Each row comes from the steps of one path. Every step used is in the known rows, and no mark comes twice. Write the path behind each row, first mark first.
Known rows
kefafa > molik > gomes > tela > lobi: [-65,-137,382,-76,-84,-26,-80,403,-332,-107,225,57,-399,-75,216,257,149,273]
lobi > kefafa: [169,-183,-786,358,261,111,192,-345,-182,82,101,312,316,-269,-141,148,-54,-368]
gomes > tela: [8,61,-329,26,199,-157,-67,-131,244,-88,-83,345,292,105,275,169,-178,-167]
pupu > lobi: [-104,205,-371,309,-61,-178,-71,-93,246,82,69,49,-59,-112,117,-64,-39,19]
tela > lobi > kefafa > molik: [-43,-232,-348,55,78,210,44,-165,-423,149,218,-105,-186,-422,-438,169,107,-71]
tela > lobi > kefafa > molik > gomes: [83,-374,-81,256,-20,236,182,192,-748,66,396,1,-374,-455,-221,233,252,82]
tela > lobi > kefafa > molik > pupu: [-100,34,-154,30,159,119,-249,138,-116,411,18,-458,-265,-129,-256,25,-118,196]
molik > pupu > lobi: [-164,481,-167,293,23,-247,-351,222,563,333,-135,-308,-127,193,312,-200,-263,303]
pupu > tela > lobi > kefafa > molik: [-90,-233,-130,-294,21,146,-40,-172,-300,5,143,-203,161,-119,-264,-292,-60,21]
gomes > tela > lobi > kefafa: [-20,-234,-239,-323,-61,130,158,-610,136,-166,113,298,172,-143,-328,172,79,-182]
molik > tela > lobi: [-281,76,-35,-191,-303,32,-77,-146,330,-233,-9,51,112,176,-157,-11,189,-120]
molik > gomes > tela > lobi > pupu: [247,250,717,1,-362,-57,61,200,200,-153,-248,209,-192,319,264,107,139,145]
pupu > lobi > kefafa > molik: [-88,-188,-460,197,131,31,72,-33,-333,241,287,-185,-242,-566,-29,40,-179,-30]
tela > lobi > gomes: [239,91,117,301,-104,21,226,-109,90,-125,83,271,-107,-7,-192,254,263,45]
gomes > tela > lobi > kefafa > molik: [-109,-302,-111,-362,69,135,50,-251,-237,-21,192,7,-111,-326,-247,226,-16,-47]
lobi > gomes > tela: [305,-10,63,150,224,-142,246,-24,175,-211,-28,497,191,44,393,362,-153,-113]
kefafa > molik > pupu > tela > gomes: [-78,160,272,110,497,-307,-273,700,-142,213,-316,-529,203,412,420,-580,-207,103]

Which path is each row?
[17,-152,67,27,557,-109,-14,389,-374,216,-177,-477,309,122,195,-539,-227,-73]
lobi > kefafa > molik > pupu > tela > gomes
[101,-371,47,-109,-160,167,305,-263,-188,-269,287,404,-4,-180,-89,244,230,-28]
molik > gomes > tela > lobi > kefafa
[171,177,830,-25,-222,-59,-60,569,-166,8,-175,-85,-485,140,351,173,43,284]
kefafa > molik > gomes > tela > lobi > pupu
[10,-60,251,-30,-216,-38,38,49,31,-274,154,339,-104,102,135,192,256,141]
molik > gomes > tela > lobi
[81,-254,-654,326,390,117,72,24,-552,243,153,27,21,-456,-79,200,-158,-242]
lobi > kefafa > molik
[-67,-74,503,-90,-137,50,125,303,-109,-195,131,-91,-290,-72,39,250,103,87]
kefafa > molik > tela > lobi > gomes
[-106,145,-64,-177,-184,-55,-176,-222,285,-156,-65,20,339,330,-119,-396,57,77]
pupu > tela > lobi
[-71,128,-58,-275,-27,74,-187,-217,377,105,-134,-259,372,347,-141,-493,-182,159]
molik > pupu > tela > lobi > kefafa
[-71,159,-368,215,84,-41,-90,-104,331,343,2,-245,-27,-101,81,-143,-283,114]
molik > pupu > lobi > kefafa
[-113,93,-32,-255,-119,-66,-93,-308,357,-184,-27,228,75,148,-101,113,99,-5]
gomes > tela > lobi
[-118,305,556,-182,-302,1,-172,384,112,35,-353,-364,-270,206,54,-42,-16,6]
kefafa > molik > tela > lobi > pupu
[303,286,385,215,107,-267,125,197,71,-93,-578,-23,482,516,287,-603,16,-307]
lobi > pupu > tela > gomes
[-194,-241,-246,-261,-226,236,188,-453,112,-222,119,114,213,-113,-379,35,168,-304]
molik > tela > lobi > kefafa
[126,407,425,-203,-265,-86,-79,-153,512,-60,-417,108,6,357,40,29,-7,4]
gomes > tela > lobi > pupu
